In the rows, 128 means zero.
Known rows, with every step that occurs
Z > A > L > H: [129 134 176 157 110  79 100 137 147 150 132 136 140 140 149  93 132 208
  98  85 128  90 118 111  95 130 126 111 163 133 138 153 131 123 131 132
 128 176 148 165 128 140 140 118]
V > Z > A > L > H > D: [130 156 168 165  88  48 101 136 146 137 132 151 153 132 156 112 147 202
  90  84 132  80 143 120  99 127 120 109 186 131 115 133 127 134 126 154
 125 179 175 134 129 124 138  99]
N > F: [129 129 121 152 127 110 132 144  99 128 139 107 110 121 125 102 133 138
 107 135 134 148 110 129 134 126 139 128 149 131 111 145 142 139 117 133
 106 127 135 120 136 136 120 139]
D > F > L > H: [114 145 151 119 132  90 127 151 126 147 130 119 122 139 142 132 147 164
  82 118 146 136 123 112 125 187 147  91 153 115 117 151 127 125 124 123
 112 133 166 136 145 133 119 138]
W > F > L: [136 122 125  89 147 113 151 117 129 112 147 113 109 117 143 127 122 131
 134 130 120 135 115 132 115 180 147 105 145 132 148 151 132 107 121 136
 110 124 148 132 154 141 113 132]
M > G: [126 127 121 121 120 109 118 100 130 117 137 121 121 117 134 143 118 110
 134 123 135 126 138 117 141 127 135 124 132 128 141 137 130 121 149 116
 144 127 139 135 130 120 133 121]
G > R: [138 119 131 145 108 152 139 126 159 133 132 135 133 125 146 141 131 123
 147 125 123 124 109 117 131 151 129 124 125 127 116 132 118 138 131 131
 122 137 124 118 139 133 112 121]
Z > R > G > M > C: [148 119 105 146 122 128 119  82 142  97 124 116 116  96 150 147 110  95
 177 107 126 147 119  97 177 193 124 109 121 165 144 170 118 141 156 129
 145 148 157  99 151 131 129 121]
L > A > Z: [130 111 140 148 128 136 102 128 146 124 123 135 126 145 133 127 109 149
 121 147 154  86 146 108 111 114 141 125 129 114 127 120 130 122 117 169
 140 132 120  91 118 101 115 126]
D > F > N > H > L > V: [135 170 157 121  81  46 122 141 124 192 117 114  74 121 133 146 137 151
  87 120 151 239 120 107 123 146 147 122 178 112 128 144 123 141  97 118
 108 107 212  85 148 140 116 136]
L > H > D > F: [109 160 128 168  88  77 109 169 119 138 123 115 152 143 135 166 143 149
  69 135 153 141 134  96 149 131 139 101 149 103  89 126 122 162 135 124
 115 119 156 116 138 105 141 131]
V > L > H > W > F > D: [131 146  96 130  89  65 115 150 152 155 167  90 119 148 153 142 135 143
 110  94  98 184 126 137 109 157 157 101 167  96 101 147 120  98 114 116
 105 107 171 174 154 124 135 119]
W > H > L > V > Z > R: [150 153 145 109  88 100 128 135 176 167 129  86 109 119 139 129 143 141
 148  62 132 150 128 119 127 170 122 125 180 155 169 150 132 110  89 149
 124 146 213 106 114 142  60 116]
L > V: [141 142 133 126 116 133 126 138 155 162 125 112 107 140 117 126 129 132
 119 126 125 147 130 109 128 141 127 135 139 130 137 121 130 120 119 127
 149 117 130 124 128 129 114 143]
V > L > A > Z > R > G > M > C: [144  99 130 168 122 116  81  89 167 117 130 142 103 117 160 138  94 113
 181  97 147 127 129  89 143 205 129  96 126 134 150 168 119 105 133 170
 156 157 150  60 147 126 117 107]
W > H > L > V: [140 153 157 117  93 108 126 142 160 185 141  68 111 130 143 142 127 135
 125  93 137 179 131 104 131 139 129 119 166 127 176 141 139 119 124 133
 127 129 177 119 137 147  86 135]
G > R > Z > V > L > H: [169 128 171 138  78 124 108  97 195 147 138 124 102 116 139 120 133 122
 123 105  95 146  88 105 114 177 150 133 161 109  95 159 118 116 111 139
 124 123 164 106 147 150 101  93]
L > V > Z: [144 148 128 114 108 134 128 126 158 152 127 127  96 134 119 122 145 137
 112 119 125 124 141 126 121 153 117 141 155 137 132 114 133 105  99 153
 158 122 163 112 128 127 108 132]
D > F > W > H > L > A > Z > R: [124 105 116 138 124 101  94 139 146 153 128  66 118 120 174 159 110 157
 147  91 181 134 139 101 154 156 163  83 142 132 151 178 147 123 103 152
  86 147 181  61 123  97  80 119]
V > Z > R: [140 128 116 121 122 121 129 122 143 109 116 146 121 114 125 114 142 133
 151  95 125 100 125 142 125 160 122 134 144 156 122 138 123 121  95 142
 125 148 164 112 107 124 105 109]
W > F > N > H > L > A > Z: [153 120 159 123  87  75 102 118 134 131 132 117  81 115 154 149 100 158
 110 147 149 173 118 122  89 115 157 117 174  97 145 148 129 126  94 174
 102 105 213  73 146 122 111 115]
A > Z > V > L > H: [164 109 169 145 102 133  96 137 195 152 140 148 107 138 123 120 133 138
  99 137 107 129 130 111 103 126 152 112 160  93 115 142 131 107 104 159
 131 139 155 113 102 132 112 106]
W > F > N > H: [145 120 131  96 106 105 153 108 128 118 141 112  79  99 144 140 118 131
 108 149 118 190  91 144 112 119 152 124 149 113 115 155 135 150 109 134
 107 100 188 122 158 132 142 117]
W > H > D: [120 137 131 130 108 108 151 134 144 131 147  87 153 120 150 156 125 114
 124 120 138 148 137 114 144 100 138 108 133 119 114 133 135 169 151 133
 112 135 141 118 141 116 122 111]
H > W > F: [136 132  84 122 110 116 121 118 128 108 151  83 112 134 152 149 125 122
 139 128 118 154 127 130 139 144 154 118 122 126 130 138 132 118 128 138
 123 104 149 140 155 110 127 122]
H > D > F > L: [106 156 126 127 137  52 146 141 108 132 131 133 145 126 141 147 135 131
 113 127 157 151 149 106 144 168 153  92 145 121 100 133 121 148 138 119
  95 137 136  92 146 117 125 128]
W > F: [134 120 109 118 118 129 129 125 128 105 141 107 112 122 136 138 119 127
 123 139 120 126 112 126 131 142 134 123 135 126 139 138 135 118 118 139
 122 113 145 130 145 126 128 133]
V > L > A > Z > R > G > M: [150 115 118 167 123 117  74 113 176 118 137 148 126 125 170 129 104 124
 167 108 139 104 137 102 120 205 122 109 125 134 136 158 118  99 139 150
 144 146 157  76 132 125 104 124]
V > Z > A > L > H > D > F > N: [114 168 153 140  86  10 106 135 116 138 125 155 137 117 156 121 148 202
  73  76 153 127 140 108 101 132 149  92 192 115  97 147 124 157 107 155
 113 165 202 114 148 100 149 101]
M > G > R > Z: [145 122 132 124  96 113 113  68 157  95 146 115 111 111 142 158 109 102
 162 109 127 109 117 102 152 169 145 143 128 139 111 148 113 136 151 120
 136 121 149 115 153 126 120 101]
R > Z > A > L > H > D > F: [116 165 167 172  92   4  80 130 120 119 131 126 143 141 146 125 125 203
  78  84 154  93 132  80 134 152 148 113 167 133  88 152 118 160 137 128
 107 157 164 114 148 113 154 109]
A > L > H > W > F: [134 133 121 142  90  90 111 132 146 132 167  79  96 153 170 135 142 175
 107 117 113 138 132 117 123 149 141 102 142 114 139 159 132 114 139 141
 119 129 191 181 157 125 130 124]
W > H > L > V > Z > R > G: [152 173 140 104  93  88 111 113 173 152 142  83 103 120 147 138 131 131
 147  69 133 155 137 111 143 200 120 116 190 159 168 165 122 116 115 138
 130 138 228 103 119 144  67 128]
L > H > D: [133 150 139 160  89 100 113 154 142 137 125 114 158 138 131 159 137 140
  94 132 131 140 132 113 131 113 129 113 148 103 104 119 117 155 143 123
 125 120 147 136 129 117 138 122]
D > F > L: [108 139 131 109 155  84 142 132 113 136 132 134 117 127 140 123 137 139
 115 120 149 138 134 116 134 186 149  99 140 129 120 148 128 122 123 123
 105 140 142 111 145 129 119 136]
V > L > H > D: [127 149 153 164  86  81  99 159 147 163 135 133 147 142 137 148 140 137
 105 106 127 158 127 124 115 137 122 104 152  86 111 125 119 126 129 124
 123 127 146 134 134 138 138 111]
Z > A > L: [124 129 161 146 134  75 117 120 132 138 133 149 137 130 147  84 120 184
 130  88 131  93 129 118 102 128 129 118 148 147 141 150 131 121 132 133
 121 181 123 138 127 135 136 116]

Rows
[135 120 116 128 122 107 128 134 105 167 160  37 103  96 166 138 131 137
 131 103 140 200 117 144 156 125 147  98 162 132 154 178 166 123 129 129
  73 130 183 110 153 145 100 130] : N > F > W > H > L
[146 142 101 139 124 138 111 102 137 106 145 119 134 109 167 148 121 107
 132 144 118 133 139 116 151 171 111 122 123 144 136 145 128 128 178 119
 146 123 159 118 158 132 134 145] : R > G > M
[162 124 160 165  86  99 100 145 191 149 140 149 133 137 126 141 130 131
  98 145 112 143 146 103 111 111 154 104 166  83  95 127 123 130 118 154
 119 135 150  95 104 118 118  97] : A > Z > V > L > H > D
[151 121 166 129 105 119 115 111 171 154 132  88 122 116 157 122 108 136
 115 132 146 136 146  91 112  95 160 115 174 113 157 151 149 122 119 182
 115 143 174  62 118 111  67 110] : W > H > L > A > Z > V
[151 132 161 136 103 121 116 129 171 171 130 130 111 124 133 104 142 128
  96 118 102 163 111 120 103 137 138 117 165  98 122 148 135 101 111 133
 130 129 153 128 124 143 113 112] : Z > V > L > H
[126 135 155 133 131  76 115 108 135 127 134 164 123 121 151  80 136 190
 123  79 129  68 140 134  96 138 119 124 165 153 140 143 136 106 113 161
 128 187 156 128 127 133 129 103] : V > Z > A > L
[143 145 148  98 143 115 149 129 157 168 132 117 105 135 124 116 132 137
 130 120 125 155 134 112 114 177 140 117 149 132 146 134 127 109 123 124
 137 129 136 125 138 142 102 144] : F > L > V
[112 129 112 115 124 101 117 132 114 167 145  55 115 109 174 169 129 134
 124  97 156 181 134 128 169 149 146  87 143 126 157 167 153 120 129 122
  85 129 182 100 153 124 109 129] : D > F > W > H > L
[130 121 164 137 105 110  98 132 152 148 139  92 132 136 159 143 108 154
 128 112 166 118 146 103 114 114 141 107 154 110 167 140 139 120 124 176
 118 143 171  86 127 120  85 117] : W > H > L > A > Z
[143 126 145 123 123 116 132 111 155 159 130 143 110 112 129  97 130 106
 128 118 104 166 121 126 111 133 143 125 150 112 126 145 136  99 109 135
 125 134 128 102 124 139 110 110] : Z > V > L
[142 134 122 102 127  85 156 105 143 126 162  87  86 124 170 135 132 138
 128 136 117 178 115 146 124 174 161 107 143 131 113 161 136 120 133 127
  96 120 182 135 167 142 121 111] : N > H > W > F > L
[138 103 134 153 130 128 104 133 159 116 111 137 133 139 127 123 108 150
 150 123 153  81 132 101 112 135 146 124 126 133 125 136 120 130 102 158
 127 146 125  87  98  99  99 118] : L > A > Z > R
[138 145 143 126  98  68 153 121 126 137 127 133 121 102 138 151 127 122
 109 143 131 203 123 133 121  89 147 120 146 106  81 133 119 184 134 120
 103 115 169 102 143 119 150 104] : F > N > H > D
[172 126 141 123 103 137 140  74 172 110 130 119 109 103 133 121 121 104
 142 135 101 130 107  99 135 151 156 151 142 141  92 149 121 144 125 139
 119 122 140  83 143 125  97 102] : G > R > Z > V
[123 141 100 146 129  73 155 155 104 139 147 110 125 120 118 100 131 139
  96 133 118 161 128 130 126 109 152 127 174 135  81 144 133 145 120 110
  85 130 135 130 130 124 127 144] : N > F > D
[110 166 156 173  88  24  97 150 128 136 128 151 147 136 158 116 152 208
  63  85 154  82 146 104 118 146 130  98 188 128 100 140 128 140 118 153
 115 178 184 116 136 110 142 108] : V > Z > A > L > H > D > F
[150 125  99 132 115 126 119  71 146  86 126 133 105  89 153 143 127  99
 170  97 124 124 129 115 171 206 114 115 140 171 142 163 124 124 136 157
 153 151 190  88 151 130 121 108] : V > Z > R > G > M > C
[136 139 127 142 107 101 135 118 142 144 141 103 105 135 153 140 138 134
 121 133 125 170 126 141 137 124 142 131 125 128  92 137 131 141 140 119
 116 124 161 130 141 129 135 107] : N > H > W
[141 122 165 141 103  60 101  63 161 103 151 134 120 111 159 114 102 159
 164  69 130  77 118  90 127 170 147 132 147 158 124 169 116 130 154 125
 128 177 144 127 154 134 129  92] : M > G > R > Z > A > L
[127 102 109  95 143 161 150 112 146 148 153  58 115 106 164 151 123 120
 143 115 129 152 125 143 155 119 142 101 115 129 137 161 160 132 141 127
 113 130 144 133 146 119 124 121] : F > W > H
[147 136 120 127 110 111 129 143 133 201 157  21  83 110 155 136 132 140
 121 102 138 219 117 123 154 139 145 105 172 134 163 171 166 116 118 129
  96 119 183 108 153 145  86 146] : N > F > W > H > L > V
[154 165 117 113 116 115 115 109 168 127 126 127  99 129 121 123 133 125
 141 102 122 123 135 115 142 202 121 131 163 162 127 145 114 118 110 133
 151 126 180 108 110 126  99 138] : L > V > Z > R > G
[159 181 129 121  95  75  88 115 155 147 121 126 106 127 127 135 133 133
 149  82 127 150 143 115 137 212 116 129 189 161 162 145 107 100 107 130
 133 131 209  94 107 143  81 137] : H > L > V > Z > R > G
[131 193 113 114 124  37 132 125 150 130 128 133 114 128 135 141 140 128
 123 102 149 150 157  93 156 241 145  96 180 154 101 150 107 138 121 124
 118 138 187  72 129 113  95 136] : H > D > F > L > V > Z > R > G
[125 145 116 112 113 107 120 141 142 201 143  42  95 123 164 167 133 136
 118  97 154 198 137 109 167 161 146  93 154 127 162 162 156 113 120 122
 107 118 185  97 152 125  97 145] : D > F > W > H > L > V
[154 135  94 145 124 127 113 108 150  97 132 122 139 104 160 139 120 106
 162 119 116 127 127 112 154 190 116 121 121 166 130 161 118 136 164 106
 133 138 163 115 137 129 118 138] : Z > R > G > M
[123 110 153 151 126 119  88 134 154 150 134 153 115 151 137 117 110 145
 132 119 150 105 138 117  95 139 134 115 132  96 133 127 129  92 103 170
 138 138 121  89 124 122 116 114] : V > L > A > Z
[136 113 126 127 123 115 111 113 151 168 136  59 105 109 177 146 113 136
 108 136 162 154 152  93 149 119 178  89 161 112 147 171 166 114 115 171
  93 135 178  38 135  88  78 118] : D > F > W > H > L > A > Z > V
[113 163 141 108 124  70 168 148 155 172 146  73 122 131 151 149 135 128
 101 112 157 176 144  84 150 169 159  86 156 121 116 145 137 156 139 127
 113 136 155  97 157 119  99 133] : W > H > D > F > L > V
[164 122 154 125 101 121 127  81 182 135 140 139  98 106 137 110 123  99
 154 108  96 152 100 111 121 175 152 142 145 124  98 155 119 113 112 141
 117 128 140  81 148 146 100  92] : G > R > Z > V > L
